Each row comes from the steps of one path. Every step used is in the known rows, and no mark comes twice. Write the path behind each row, first mark first.
(in the rows, 128 means zero)
Known rows:
tozin-futu-volari-limav-pagi: [128 141 109 169 119  92 130 138 151 137 146 127 103 143 106 134  93 119
 151 113  90  78 116 134 149 110 122 109 120 145 129]
futu-nilera-ruvom-limav: [119 144 144 145 121  91 149 140 164 118 149 157 168 132 102  91  82 112
  96 164  99  98 102 120 135 162  99 125 136 135 117]
ruvom-nilera: [128 131 129 132 148 108 128 135 117 142 125 153 153 118 105 139 120 133
 122 159 124 136 122 119 119 128 131 140 115 133 121]
tozin-futu-volari-ruvom: [142 129 122 119 113 104 111 125 134 131 175 161 101 139 100 121 136 137
 163 130 130  66  75 105 127 101 130 120 103 150 131]
ruvom-limav: [118 123 131 140 138 125 127 143 139 123 136 129 139 130 111 127 108 118
 101 137 103 117 139 138 123 142 127 126 126 128 114]
limav-volari-futu: [116 142 110 147 149 134 116 146 100 140 186 112 139 116 131 142 130 147
 102 142 166 118 128 136 146 121 114 117 147 159 117]
ruvom-nilera-futu-panu: [116 174 126 153 175 108 123 144 109 161 121 167 137 116  93 161 103 127
 129 167 104 117 103 155 112 103 171 150 110 148 122]
futu-nilera: [127 141 136 119 125 120 150 129 134 118 146 153 130 129 109 111 102 141
 127 134 129 113 108 105 134 158 116 114 124 132 128]
volari-ruvom-nilera: [125 128 131 114 140  97 114 132 125 128 160 159 142 124  97 138 136 125
 142 152 149 141 102 110 113 105 132 146  95 154 115]
limav-volari-panu: [117 131 108 136 138 140 109 137 110 143 165 101 153 112 134 136 131 131
  96 137 153 115 140 144 155 121 103 126 149 152 102]
limav-ruvom-volari-panu: [128 136 115 121 124 149 113 157 134 137 171 114 149 111 147 138 115 112
  97 136 164  73  92 117 141 161 106 137 125 152 109]
ruvom-limav-volari-futu: [106 134 111 157 159 129 117 161 111 135 194 111 154 117 114 141 114 135
  78 150 145 108 144 149 142 133 108 114 144 159  99]
futu-volari-ruvom-limav-nogog: [ 98 150 103 125 122  92 103 133 157 127 186 148 118 152  92 134 134 106
 152 136 118  79 102 149 107 116 104 113 117 157 103]
limav-volari-futu-nilera-ruvom: [117 163 126 154 131 104 136 140 122 137 205 142 170 119 116 106 104 139
  97 168 167 102  91 120 158 144  87 113 159 163 119]
ruvom-limav-volari-futu-panu: [108 153  98 177 163 123 117 156  97 134 198 117 131 117 107 149  96 126
  77 151 125  76 136 159 143 146 144 112 146 166 104]
nilera-futu-volari: [117 165 118 147 150 117 117 139 128 150 143 157 126 129 121 139 108 139
 143 148  94 127 100 151 106  83 133 112 115 138 134]
futu-volari-ruvom-limav: [116 134 112 138 133  95 108 138 146 113 195 158 122 137 100 121 111 116
 134 145  98 109 100 131 110 112 126 106  98 155 116]
ruvom-volari-limav-nogog: [107 150  97 114 128 125 114 149 163 131 184 105 129 138 141 148 121 101
 142 127 156 109 112 129 123 143  80 182 128 154 113]
tozin-futu-nilera: [146 132 151 111 116 124 154 130 136 124 135 154 123 134  95 110 112 154
 132 125 132  62  96  92 150 158 121 132 126 127 128]
limav-nogog: [112 145 124 116 118 127 123 123 142 142 123 119 127 142 120 138 155 118
 149 122 150  99 127 148 124 134 111 139 145 129 114]
limav-ruvom-volari: [131 127 114 105 126 132 122 162 144 134 148 124 145 123 142 141 119 107
 114 134 156  79  97 111 134 169 129 132 121 146 121]
limav-pagi-rifil: [136 135 145 149 126 106 126 143 132 104  93 129 107 128  96 143 105  88
 131 115 101 134 142 171 166 115 134  97 131 115 130]
nilera-ruvom-volari: [138 127 138 136 115 116 120 140 143 129 161 131 162 120 143 117  99  93
  99 156 131 118  94 117 135 130 104 170 131 138 129]
ruvom-nilera-limav-volari-futu-panu: [121 167  97 155 190 105 120 143  74 173 175 175 137 109 100 154 129 135
  91 164 154  89 120 125 132 142 121 150 149 168 106]
nilera-futu: [115 151 141 127 149 134 123 141 132 146 122 138 131 126 126 142 125 133
 134 133 125 140 120 153 115  94 133 138 121 136 126]
tozin-futu-volari: [148 133 123 139 123 117 127 128 124 143 139 152 112 134 106 124 126 147
 140 136 103  64  97 112 139 117 131 119 123 127 137]
tozin-futu-nilera-ruvom-volari-panu: [153 141 166 134 101 130 140 134 140 130 189 145 158 113 112  97  79 122
  83 159 143  49  61  88 161 149  75 175 132 141 113]
nilera-limav: [133 128 124 117 142 125 130 123 126 142 116 159 119 130 130 120 143 123
 124 117 135 116 136 115 125 140 101 153 140 126 121]
limav-volari: [122 126 108 123 141 121 119 144 122 140 144 112 151 124 130 138 135 126
 114 130 147 120 148 145 150 129 124 119 140 146 117]
futu-nilera-limav-pagi: [123 131 146 132 131 102 156 121 137 131 107 170 121 137 100 115  94 106
 116 100 125 108 137 116 146 158 101 117 135 127 113]

Write each row's path:
[154 136 134  78 129 124 150 156 152 152 143 179 132 132 111 115 123 125
 110 122 162   4  76  63 156 213  95 161 131 141 117]  tozin-futu-nilera-limav-ruvom-volari
[132 140 135 106 140 116 152 124 133 135 130 183 121 134 111 105 117 134
 122 122 132 104 121  91 128 169  90 141 135 129 124]  futu-nilera-limav
[126 143 113 131 133 146 120 164 125 133 191 125 135 115 143 142 121 126
  99 143 177  79  79 112 137 164 120 133 126 156 122]  limav-ruvom-volari-futu
[112 183 105 132 169  91 118 161 134 183 130 180 160 123 101 154 123 139
 143 179 120  88  75 141 110 113 144 107 111 155 125]  limav-ruvom-nilera-futu-volari
[146 146 130  83 126 113 159 139 151 161 112 180 125 142 103 105 152 139
 134 119 163   6  90  75 152 204 105 135 145 136 120]  tozin-futu-nilera-limav-ruvom
[125 143 114 114 147 101 130 150 133 157 113 151 164 122 109 144 144 125
 132 159 151  90 104 117 130 155 141 120 121 146 119]  limav-ruvom-nilera
[145 142 128 151 119 134 117 125 115 144 157 142 116 122 110 122 119 151
 123 137 112  54  91 118 142 112 110 123 128 133 123]  tozin-futu-volari-panu
[125 130 105 113 174  98 122 147 109 174 127 166 169 119 111 144 144 123
 101 152 150 120 148 118 138 139 102 161 142 149 104]  ruvom-nilera-limav-volari
[141 150 150 128 140  92 150 142 139 112  99 181 102 133  78 120  94  96
 128 106 107 113 132 133 171 160  95 113 137 116 121]  futu-nilera-limav-pagi-rifil
[147 138 126 122 133  85 114 131 122 145 170 181 127 129  77 134 133 144
 156 162 121  74  71  97 124  95 133 131  90 155 125]  tozin-futu-volari-ruvom-nilera
[119 156  85 149 136  97 120 138 144 130 177 138 117 133 132 123 105 134
 153 142 107 124 101 125 117 120 105 116 117 149 135]  futu-volari-limav
[112 159 119 129 143 105 104 136 139 137 178 165 114 133 113 134 123 130
 165 141 116 129  79 144 102  67 131 119  92 162 129]  nilera-futu-volari-ruvom
[111 149 120  89 143  91 113 123 138 162 141 179 134 140  93 142 178 107
 157 138 177 102 114 112 106 128  89 176 124 153  96]  volari-ruvom-nilera-limav-nogog
[ 96 134 123 109 121 110 109 134 163 122 164 126 127 148  99 137 150  96
 144 127 152  94 123 147 112 130 107 138 123 151  94]  volari-ruvom-limav-nogog
[128 152 118  92 136 111 153 141 151 148 123 180 134 136 115 110 141 127
 128 121 159  56  99  91 138 204  99 118 143 138 119]  futu-nilera-limav-ruvom
[129 155 120 164 144 144 119 141  93 120 207 134 106 111 131 148  81 124
  96 144 132  92  87 121 128 140 137 149 119 153 128]  ruvom-volari-futu-panu
[131 144 140 162 122 129 117 140 122 127 201 137 152 111 143 121  97 114
  90 164 148 123  78 116 131 120  95 163 134 148 127]  nilera-ruvom-volari-futu
[130 163  97 142 157 135 122 153 106 152 183 162 106 117 136 145 123 107
  97 134 163  34  78 105 133 191 120 151 139 162 119]  nilera-limav-ruvom-volari-futu-panu
[109 162 105 134 113 100 112 143 177 138 187 110 156 138 146 130 122  83
 135 152 154 101  91 133 129 136  64 192 145 156 114]  nilera-ruvom-volari-limav-nogog
[142 149 135 125 110  98 146 152 171 125 197 147 150 129 121  98  78 115
 118 155 132  70  61  78 151 161  77 182 125 154 131]  tozin-futu-nilera-ruvom-volari-limav
[136 150 129 162 125  80 117 166 168 102 154 118 138 123 119 131  72  53
 121 142 107 139 108 159 170 114  87 158 130 144 129]  nilera-ruvom-volari-limav-pagi-rifil
[114 117 127 121 131 110 115 142 149 109 172 133 130 134 105 124 125 110
 125 131 125 122 123 127 115 124 126 128 104 152 107]  volari-ruvom-limav
[112 153  83 117 131 108 128 153 166 142 148 112 133 134 142 132 145 121
 153 129 154  92 111 122 131 165 120 118 131 156 126]  volari-limav-ruvom
[117 120 110 103 129 110 105 143 131 128 179 117 140 129 125 137 149 114
 130 126 170 118 128 134 143 108 121 124 124 170 111]  limav-volari-ruvom
[133 135 141 152 114 134 111 137 132 128 183 122 163 108 146 116  94  98
  87 160 138 115  87 124 142 121  83 172 133 144 114]  nilera-ruvom-volari-panu
[119 124 147 144 130  88 114 158 154  84 139 133 107 133  71 141 100  71
 130 112 100 130 136 171 155 110 128 100 107 139 107]  volari-ruvom-limav-pagi-rifil
[147 143 160 127 101 101 155 124 152 136 134 160 150 134  99  92 112 134
 126 150 128  60  79  94 154 152 109 143 141 128 131]  tozin-futu-nilera-ruvom
[123 119 138 141 137 112 135 122 134 145  92 147 116 136 119 133 121  95
 117  96 125 124 160 136 137 134 113 126 140 123 112]  nilera-limav-pagi
[127 142 158 172 124  76 126 154 159 105 105 134 144 128  84 123  84  61
 102 144  76 122 135 187 169 122 117 108 146 120 117]  nilera-ruvom-limav-pagi-rifil
[124 157 138 143 135 133 148 128 114 114 187 153 121 122 111 115  96 163
 120 143 152 115  92 102 130 151 108 110 126 143 127]  volari-futu-nilera
[133 137 129 120 165 104 131 130 117 158 108 182 145 121 107 134 137 127
 117 148 131 128 131 104 115 136 106 164 127 130 115]  ruvom-nilera-limav
